In the rows, zero is written as 128.
Known rows, with every step that occurs
c > a > r > n > y: [158 108 138 105 127 132 164  91 108 103 129 150 193 133 125 110 107  95
 151 131]
a > u: [121  80 146  96 110 178 166 132 115 141 135 169  64 114 127 126 173 142
  74 132]
y > n: [107  78 156 120 109 165  87 156 126  95 156 164  53 140 133 111 174 127
  85 133]
u > c > a: [104  38 144 129 123 169 123 104 114 149 134 132 118 127 125 120 133 144
 111 169]
r > c: [ 28  78 128 117 111 187 121 135 140 106 149 158  61 116 113 133 172 144
  76 165]
u > a > n > c: [ 75  96 150 133 107 161 141 106 111 187 142 192 110 114 108 145 171 119
 166 161]
a > r > n > y > c: [130 110 166 133 124 136 126 111  97  88 157 160 143 148 123 117 122  99
 147 100]
y > n > r: [104 100 160 145 101 122  94 138 121  75 182 182  49 141 137 125 174  80
  85 128]
a > n > r > c: [ 16  96 132 127 119 125 166 109 125 104 174 194  74 110 118 144 166  88
  97 136]
u > c > a > r > n > y: [147  72 151 116 146 128 155  57  99 124 123 125 189 126 130 104  94 105
 161 130]
u > a > r: [134  83 161 123  79 131 115 115 131 155 129 138 101 127 129 138 141 142
 102 160]
n > c > a > r: [135  92 126 154 115 171 159 109 110 153 106 236 132 135 106 149 126  91
 132 129]
u > a: [100  80 158 121  79 159  94 128 132 151 150 118  96 122 128 132 168 152
 109 191]
c > a > n: [110  76 135 101 117 144 179 130 110 145 138 178 143 122 121 127 147 123
 130 145]
c > a: [118  76 131 120 102 166 134 140 122 130 137 162 125 130 123 130 147 131
 106 168]
u > a > r > n: [142 100 144 125  98 116 114 101 126 120 131 139 155 121 136  98 123 145
  97 156]
y > c > a: [103  75 149 137 105 174 109 150 102 124 158 183 133 155 120 143 131 126
 130 144]
y > n > c > a: [106  91 138 142 124 191 106 139 111 125 139 234 113 147 112 135 146  91
 153 133]
u > c > a > r: [137  42 144 137 124 139 144  85 112 151 110 152 127 133 132 127 104 129
 106 140]
a > n: [ 95  79 142 112 114 140 166 135 116 136 148 168  80 114 123 116 182 130
  97 138]

Rows
[115 105 154 118 130 165 117 122  90  96 173 155 196 151 117 123 118 100
 183 135] : r > n > y > c > a
[128 113 184 128 102 126  99  94 100 116 164 130 173 152 128 130 109 113
 183 128] : u > a > r > n > y > c
[107 106 104 146 138 180 134 112 106 119 131 218 180 119 109 106 135 107
 138 161] : r > n > c > a
[136  72 136  89 114 181 179 126 109 150 125 179 127 121 122 129 139 134
 108 142] : c > a > u
[ 36  71 122  94 127 165 177 118 125 131 137 186 136 117 111 139 132 127
 131 147] : r > c > a > n
[ 92  90 152 145 109 112 155 126  87 118 181 213 147 149 121 155 128  68
 153 120] : y > c > a > n > r
[ 90  56 150 140 128 106 171  78  98 148 160 164 136 119 132 134 126  87
 136 140] : u > c > a > n > r
[145  93 138 144 123 132 129 124  99  91 138 202 198 156 127 112  84 117
 121 114] : y > c > a > r > n
[ 96  36 145 117 138 142 167  95 104 166 132 152 138 118 126 116 132 136
 135 144] : u > c > a > n
[ 88  98 149 133 105 106 167 122 110 117 170 178  77 115 126 133 179  87
  97 132] : a > n > r
[132 102 159  91 138 177 161 108  80 117 159 177 197 142 120 126 108 102
 187 111] : r > n > y > c > a > u
[137  91 173 124 106 154 143 117  94 131 150 169 145 164 117 161 106  87
 186 112] : n > y > c > a > r
[ 99  90 123 143 113 197 138 123 111 152 130 221 122 127 103 145 154 101
 142 162] : n > c > a
[ 66  88 142 103 123 158 149 110 117  90 164 224 106 136 124 148 112  79
 120 108] : y > n > r > c > a > u
[ 62  80 130 124 111 162 142 120 140 107 124 180  67 125 119 139 139 133
  71 133] : a > r > c
[112 108 145 104 124 156 129 114 113  95 159 120 124 116 125 100 173 114
 127 155] : r > n > y
[ 76  96 137 142 125 170 168 122 108 157 137 223  78 114 105 130 187 103
 131 135] : a > n > c
[103  94 141 125 108 109 183 112 104 125 160 193 137 125 127 143 144  78
 131 139] : c > a > n > r
[ 17  96 147 121  93 119 141  91 128 131 176 160 107 113 120 155 150 104
 134 168] : u > a > n > r > c
[ 94  92 180 122 102 181 108 141 101 121 180 141  78 150 116 149 173 105
 158 132] : n > y > c
[ 89  94 147 148 121 192  90 143 120 117 148 223  50 138 113 125 179 100
 117 128] : y > n > c
[144 116 164 110 102 122 123  85 119 126 143 110 165 124 131 115 126 120
 156 151] : u > a > r > n > y
[137  76 156 141 103 150 130 137 102 124 134 200 140 164 125 147 102 113
 123 113] : y > c > a > r
[107  40 157 110 132 176 155 100 106 162 130 144  59 109 133 112 156 152
  81 135] : a > u > c
[ 42  73 117 110 117 192 132 129 137 118 140 168 121 125 111 142 139 137
 107 169] : r > c > a
